Known rows, with every way that one mark hangs from another:
(Z_849 Z_349 (Z_864 (Z_926 (Z_36 Z_323) Z_481))): [-11  10 -17  -8  -6 -22  11   1 -10  -9  -5 -26 -10 -24 -16  -2  -8  17
   5  19   9 -21  10  -9  -5   4 -18  -7  25 -20  13  21   1   7  22   9
   8 -18  14  -8 -10  -6  16  -3  13  22 -55   8   5]
(Z_36 Z_263 Z_323 (Z_926 Z_864)): [ 12  22   5  -4 -12 -12  32  13 -28  11  -5 -19  -9 -39 -12   0 -10  -7
   7  36  -5 -12 -15   4 -10  -9  26 -17   6  -4  13  28   0  20  18 -21
   8 -19   9  16 -20   8   7   4   2  15   4  20 -46]
(Z_849 (Z_349 Z_900) (Z_864 (Z_926 (Z_36 Z_323) Z_481))): [-15   9 -17  -8   2 -19  11   2 -11  -8  -9 -25 -13 -25 -20  -2  -9  12
   5  10   5 -19   5 -10  -8   4 -19  -5  23 -37  18  31   3   7   7  14
   5 -12  17   0  -6  -5  10  -3  10  27 -49   4   6]
(Z_481 (Z_926 (Z_36 Z_263) Z_864)): [-25  15   2  -4 -10 -18  26   8 -17   0  -5 -12  -3 -38  -9  -3  -8   5
   7  33  -6 -11  -5  10  -5   0  21 -16   4  -3  10 -20  -1  13  15 -24
   7 -22  -8  13 -11   9  10  -7   6  18   3   4 -28]
(Z_849 (Z_349 Z_900) Z_864): [-28  14 -23  -8  -8  -8  12   0 -17  13   4  -3  -8 -33  -9   3  -6 -10
   5  19  -8 -20   6   2   0  -7 -12   0  19 -27  17  85   8   8   1   3
 -16 -15   9  -4 -14   1  15  -9  28  32 -22   0  13]
(Z_36 Z_323 (Z_926 Z_864)): [ 15  19 -13  -5 -11 -10  26  10 -27  13 -10 -12 -11 -30 -10   4  -7 -10
   7  25  -3 -14  -9   2  -6 -11  19 -12  22  -2  14  42   4  12  17 -15
  17 -19   7  10 -15   7   9   3  17  20  20  13 -29]
(Z_481 Z_849 (Z_926 Z_36)): [-22   9  -8  -8 -16 -13  15  10 -15  -6   3  -7   6 -37  -4  -4  -4   4
   9  31  11 -14   5   8   1  -9  27 -13  17   2   8 -11  -2   9  13 -16
  13 -28  -6   8   1   7   1 -12  22  27 -36  -1  -4]
(Z_926 (Z_36 Z_263) Z_481 Z_864): [-27   8   2  -3  -3 -23  22   2 -15   4 -13 -20 -13 -35  -9   1 -10   8
   6  42  19 -12  -1   9  -7   8  -6  -7   7  -4  10 -37   3  11  26 -20
   1 -19  -3  14 -15  -5  11 -11  -3  14  -6   4 -26]
(Z_849 Z_864): [-14  12 -24  -9 -17 -11  14   3 -20  11   6   0  -3 -33  -2   5  -6  -6
   7  33   7 -21   9   3   2 -11  17  -5  23   0  12  49   7  11  16  -8
   1 -20   3  -5 -15   5  15  -9  27  27 -26   4  -6]
(Z_926 (Z_481 Z_849) Z_864): [-23   8 -11   0 -19 -13  10   5 -20  -6  -5  -4 -11 -24  -4   0  -5  -4
   6  37  15 -19   4  10  -1  -2 -26  -1  21  -2   7  35   4   8  25 -14
   0 -24   2   8   1   0  14 -19  16  22   7  -6  -9]
(Z_926 Z_36 Z_864): [-23  14 -18  -5  -2 -18  15   2 -14  18 -14  -9  -8 -34  -6   7  -6   5
   7  28   4 -16  -3   5  -1   1  20  -2  23  -2  13 -16   6   5  19 -14
   7 -20  -9   7 -13   3  16 -11  19  21  37   3  -9]
(Z_864 (Z_926 (Z_36 Z_323) (Z_481 (Z_849 Z_349)))): [-14   5 -13  -8  -9 -18   7   8 -12 -17  -9 -30  -3 -31 -13  -3  -8  21
   9  24  22 -19   8 -10  -9   0  -9  -7  22 -16  11   4  -1   9  20   4
  12 -22  12   4   0  -4   1  -7   9  21 -49   7  -1]
(Z_926 Z_36 (Z_481 (Z_849 Z_349)) Z_864): [-33  14  -7  -3  -6 -21   9  -2  -9   3  -6 -16 -14 -24  -8  -2  -4   6
   5  29  11 -18   2   7  -1   8 -36   1  18 -11   6  -1   2   3  28  -7
  -3 -23  -5   4  -4  -8  19 -17  14  20   1  -2  13]
(Z_864 Z_926): [-21   4 -26  -9 -19  -8   5  14 -22 -11 -10 -12   2 -47  -2   7  -7  12
  12  28  12 -19  12 -10  -7 -12  27  -9  15 -11  15  57   2  16  10   1
   6 -20   8   0  -6   2   0  -7  23  25  15   8 -21]
(Z_926 Z_36 Z_481): [-23  -2 -20  -9  -5 -19  15   2 -15   6 -14 -17  -7 -42  -4   7  -8   6
   8  37  37 -15  15   6  -2   0   2  -5  23   2  12 -30   6   7  19 -18
   6 -22   0   7 -16 -10  -1 -10  13  19 -46  -1  -9]
(Z_849 (Z_349 Z_900) (Z_864 Z_926)): [-28  13 -20  -9 -10 -10   5   5 -17  -5  -1 -11  -5 -34 -10   1  -7   4
   7  12 -12 -21   8 -10  -7  -6  -8  -4  14 -38  18  97   4  12   0  18
  -8 -12  13  -7  -4  -1  14  -8  25  32   7   5   7]
(Z_864 (Z_926 Z_481)): [-22  -3 -23  -7 -20 -11   7  12 -22 -22 -15 -16  -3 -44  -2   6  -8  15
  11  31  26 -19  19  -8  -8  -7  -3  -9  15 -11  13  44   2  15  14  -2
   6 -20  11   1  -5  -7  -3  -9  16  22 -10   3 -22]
(Z_849 Z_349): [-31   8 -24  -9 -17  -7  13   4 -19   8  -4  -8  -3 -46  -3   8  -6  -6
   9  31   5 -20  11   4   1  -9  -6   0  20  -8  14  75   6   9  15  -6
 -18 -23   4  -5 -20  -1   7 -11  28  25 -19   3   4]
(Z_36 Z_263 Z_323 Z_926): [ 12  13   1 -10 -14  -9  32  16 -27   9  -1 -22  -2 -50  -9   3 -12  -7
   9  40  10 -11  -5   3  -9 -15  35 -19   6   1  14  22   0  22  14 -22
   6 -21  12  15 -24   5  -6   7   3  17 -48  22 -45]
(Z_900 Z_349): [-27   2 -29 -11 -18  -6  17   6 -18   8  -6 -20  -6 -47   1  13  -7  -3
  21  34  26 -24  11   7   3  -7  22  -4  15  -2  12  42   8   6   7 -16
 -16 -22  -3   7 -27  -1   3  -6  25  19  -1   5 -37]

Rows:
[-21  18  21  -2 -12 -12  23  10 -24  -3   1 -19 -13 -37 -11  -8  -7  -7
   5  30  -1 -11  -4   8 -12  -2 -32 -12 -11 -24   8  54  -2  19  12  -6
 -16 -17   7  15  -5 -10   8  -9   1  22  12  10 -20] => (Z_36 Z_263 (Z_926 (Z_481 (Z_849 (Z_349 Z_900))) Z_864))
[-34  13  -9   0 -11 -11   9   2 -18  -4  -6  -6 -14 -23 -10  -1  -5  -8
   5  25   1 -19   1   8  -3   1 -49   2  17 -25  10  68   5   7  13  -4
 -14 -19   6   8   2  -3  13 -20  15  26  10  -8   7] => (Z_926 (Z_481 (Z_849 (Z_349 Z_900))) Z_864)
[-29  14 -18 -10   1 -15   6   3 -11   1  -5 -17  -6 -36 -12   0  -6  12
   7   8  -8 -19   6 -11  -7   0   1  -4  13 -37  18  48   3  10   3  19
  -3 -12   8  -6  -5  -3  14  -7  22  30   2   7  11] => (Z_849 (Z_349 Z_900) (Z_864 (Z_926 Z_36)))
[-18  17  21  -2 -18 -15  21  10 -23  -3   3 -21 -13 -36  -7  -8  -7  -4
   6  37   2 -13  -1   8  -9  -1 -31 -13 -11 -10   3  49  -4  20  26  -9
 -15 -21   4   8 -10 -11  13 -10   3  17   3  13 -20] => (Z_36 Z_263 (Z_926 (Z_481 (Z_849 Z_349)) Z_864))
[ -8  11  -1  -2   0 -23  28   2 -16   6 -15 -25 -14 -29 -15   1 -13   7
   5  40  18 -14 -10   8  -8   7  -1  -8  20  -4  12 -45   3   9  26 -24
  11 -19   4  18 -16   4   9  -4  -9  11 -40   5 -31] => (Z_926 (Z_36 Z_263 Z_323) Z_481 Z_864)
[-26  11 -11  -5 -22 -13   7   1 -15  -6  10  -7  -8 -27  -4  -4  -5  -5
   5  34  16 -23  14   6   3  -4 -37  -2  20  -7   6  63   3   9  24  -2
 -13 -24   9  -5  -6  -7  16 -17  21  27 -61  -3  16] => (Z_926 (Z_481 (Z_849 Z_349 Z_864)))
[-26  -4  -4  -9  -9 -19  13  12 -16 -17 -15 -30  -2 -50  -7   1 -11  23
  11  36  29 -13  12  -7 -13   2  14 -13   1 -12  11 -21  -2  18  17  -6
   7 -19   6   8  -8  -8  -3  -7  -1  17 -27  11 -30] => (Z_864 (Z_926 (Z_36 Z_263) Z_481))
[-16  14  -6  -8 -17 -17  15   5 -11  -4  13  -4   3 -26  -7  -8  -3   4
   6  28   4 -17   4   8   3  -8  23 -13  18   2   6  -5  -2   8  17 -10
  13 -26  -7   2   3   8  13 -13  24  29 -48   0   3] => (Z_481 (Z_849 Z_864) (Z_926 Z_36))
[-33  20  12  -3 -13 -19  19   7 -12  -3   8 -14  -1 -31 -11 -11  -5   5
   6  29 -15 -13  -8  10  -3   2  -3 -12   0 -10   4  10  -5  12  20 -12
  -6 -25  -6   8  -1   7  17 -14   8  21  -5   5  -2] => (Z_481 (Z_849 Z_349) (Z_926 (Z_36 Z_263) Z_864))
[-34  14   8  -7 -16 -16  19   9 -12  -7  10 -16   5 -42  -8  -9  -6   7
   9  34  -1 -13   1   9  -3  -3   7 -14   0  -7   5   8  -5  15  15 -14
  -6 -28  -4   6  -5   5   4 -12  10  24 -53   7  -1] => (Z_481 (Z_849 Z_349) (Z_926 (Z_36 Z_263)))
[-35  18   0  -2  -6 -14  14   5 -12  -2  -1  -7  -4 -25 -13  -8  -3  -1
   6  13 -19 -14  -7   9  -3  -1 -11  -6  13 -25  11  26   0   6   5  -4
  -2 -22  -5  10   7   8  13 -15  19  28  12  -5  14] => (Z_481 (Z_849 (Z_349 Z_900)) (Z_926 Z_36 Z_864))
[ -8  13   2  -3 -18 -13  18   9 -24  -4  -4 -10 -12 -29  -3  -3  -3  -5
   7  31  11 -14   4   7  -5  -6 -16 -10   8  -1   5  38   0  14  24 -10
   4 -21   1   8  -3  -9  10 -12  17  22  26   5 -17] => (Z_36 (Z_926 (Z_481 Z_849) Z_864))
[-26  13  -3  -5  -2 -18  21   4 -16  17  -9 -15  -6 -42  -7   3  -9   5
   7  38   3 -13  -8   7  -6   4  28  -6   7  -4  11 -26   3  13  21 -18
  -1 -19  -7  13 -17   6  14  -8   5  16  22  10 -24] => (Z_926 (Z_36 Z_263) Z_864)
[ -6  18  -6  -4   0 -18  26   5 -16  18 -10 -20  -7 -35 -14   3 -12   4
   6  36   2 -14 -17   5  -7   2  32  -8  19  -5  14 -33   4  10  21 -23
  11 -20  -1  16 -18  14  12  -2  -2  16 -10  12 -29] => (Z_926 (Z_36 Z_263 Z_323) Z_864)
[-28  19   2  -8 -14 -17   4   8 -10  -3  15 -21   2 -38  -8  -9  -6  15
   7  29  -4 -20   3  -7  -6  -1   8  -8   2 -17   6  32  -5  17  21  12
  -8 -21   5  -6  -2   0  19 -12  14  25 -25  16   6] => (Z_481 (Z_849 Z_349 (Z_864 (Z_926 (Z_36 Z_263)))))
[-15  17   3  -3 -17 -13  15   7 -22  -2  -3 -13 -14 -28  -5  -5  -2  -5
   6  27   3 -16   5   7  -3  -4 -36  -8   6  -8   5  60  -1  13  25  -4
  -6 -22   1   3  -6 -13  15 -12  19  21  23   6  -4] => (Z_36 (Z_926 (Z_481 (Z_849 Z_349)) Z_864))
[-22  14  -3  -3 -13 -16  16   7 -13  -3   1  -4  -1 -25  -6  -6  -3   4
   7  27  -3 -14  -4  10   0  -4  16 -10  16  -1   6  -7  -2   7  18 -15
  16 -26  -9  10   5  10  14 -15  20  24  10  -2  -5] => (Z_481 Z_849 (Z_926 Z_36 Z_864))
[ -8  23  -5  -7 -14 -17  17   2  -8  -2  14 -12   0 -19 -14 -10  -4   1
   5  21  -7 -19  -1   6   3  -5   2 -11  26  -7   8  16  -1   6  19  -6
  11 -26   3  -2  -3  10  16  -8  20  27 -82   3  15] => (Z_481 (Z_849 Z_349 Z_864) (Z_926 (Z_36 Z_323)))
[-31   2 -14  -6 -17  -9   1  12 -18 -24  -8 -17  -3 -39  -7  -1  -7   9
  10  20  14 -19  13  -7 -11  -6 -26  -5  11 -31  14  71   1  14   5  11
  -6 -18  15   3   6  -7  -2 -15  15  29 -12  -1  -1] => (Z_864 (Z_926 (Z_481 (Z_849 (Z_349 Z_900)))))
[  0   7 -20  -9  -7 -21  12   4 -13 -11  -7 -22  -8 -26 -12   0  -9  17
   7  25  20 -19   9  -9  -6   0   8 -11  26 -11  13  -6   2   9  21   2
  20 -17  11   0  -7   0  10  -2  11  23 -52   7 -13] => (Z_849 (Z_864 (Z_926 (Z_36 Z_323) Z_481)))
[ -9   0  -8  -8  -7 -20  18  13 -16 -15 -15 -34  -3 -44 -12   1 -13  22
  10  35  30 -14   5  -8 -13   1  18 -15  13 -12  14 -29  -1  16  17  -9
  15 -19  13  11 -10  -1  -5   0  -7  15 -57  12 -34] => (Z_864 (Z_926 (Z_36 Z_263 Z_323) Z_481))
[-28  20  10  -7 -16 -19  19   4  -9  -4  21 -13   3 -31  -9 -14  -6   4
   5  30  -8 -16   2   9   0  -2   5 -15   1  -8   3  14  -6  14  20  -6
  -6 -26  -2  -1  -4   6  16 -12  12  24 -65   7   7] => (Z_481 (Z_849 Z_349 Z_864) (Z_926 (Z_36 Z_263)))
[-14  12  -5  -8  -7 -23  16   3 -10 -10   0 -32  -9 -30 -16  -6 -11  19
   6  27   9 -18   6  -8  -9   6 -14 -11  12 -20  11  15  -1  13  24   6
   1 -17  14  -5 -13  -5  15  -2   1  21 -69  14  -7] => (Z_849 Z_349 (Z_864 (Z_926 (Z_36 Z_263 Z_323) Z_481)))
[-10  21 -13  -8 -11 -17   4   5  -8  -2   7 -19  -1 -25 -12  -6  -5  13
   6  21  -2 -22   0  -9  -3  -4   6  -5  23 -17  10  35  -1   9  20  13
   7 -22  10  -7   0   6  18  -8  20  26 -38  12  13] => (Z_481 (Z_849 Z_349 (Z_864 (Z_926 (Z_36 Z_323)))))
[-21  16  -6  -2 -25  -9  14  10 -20 -10   5   3  -1 -25  -4  -6  -2  -6
   8  29 -10 -17  -3  11   2 -11   3 -11  17  -2   7  48   0  10  16 -17
   8 -27  -3   8   6  13  13 -15  23  27  16  -4 -11] => (Z_481 Z_849 (Z_926 Z_864))
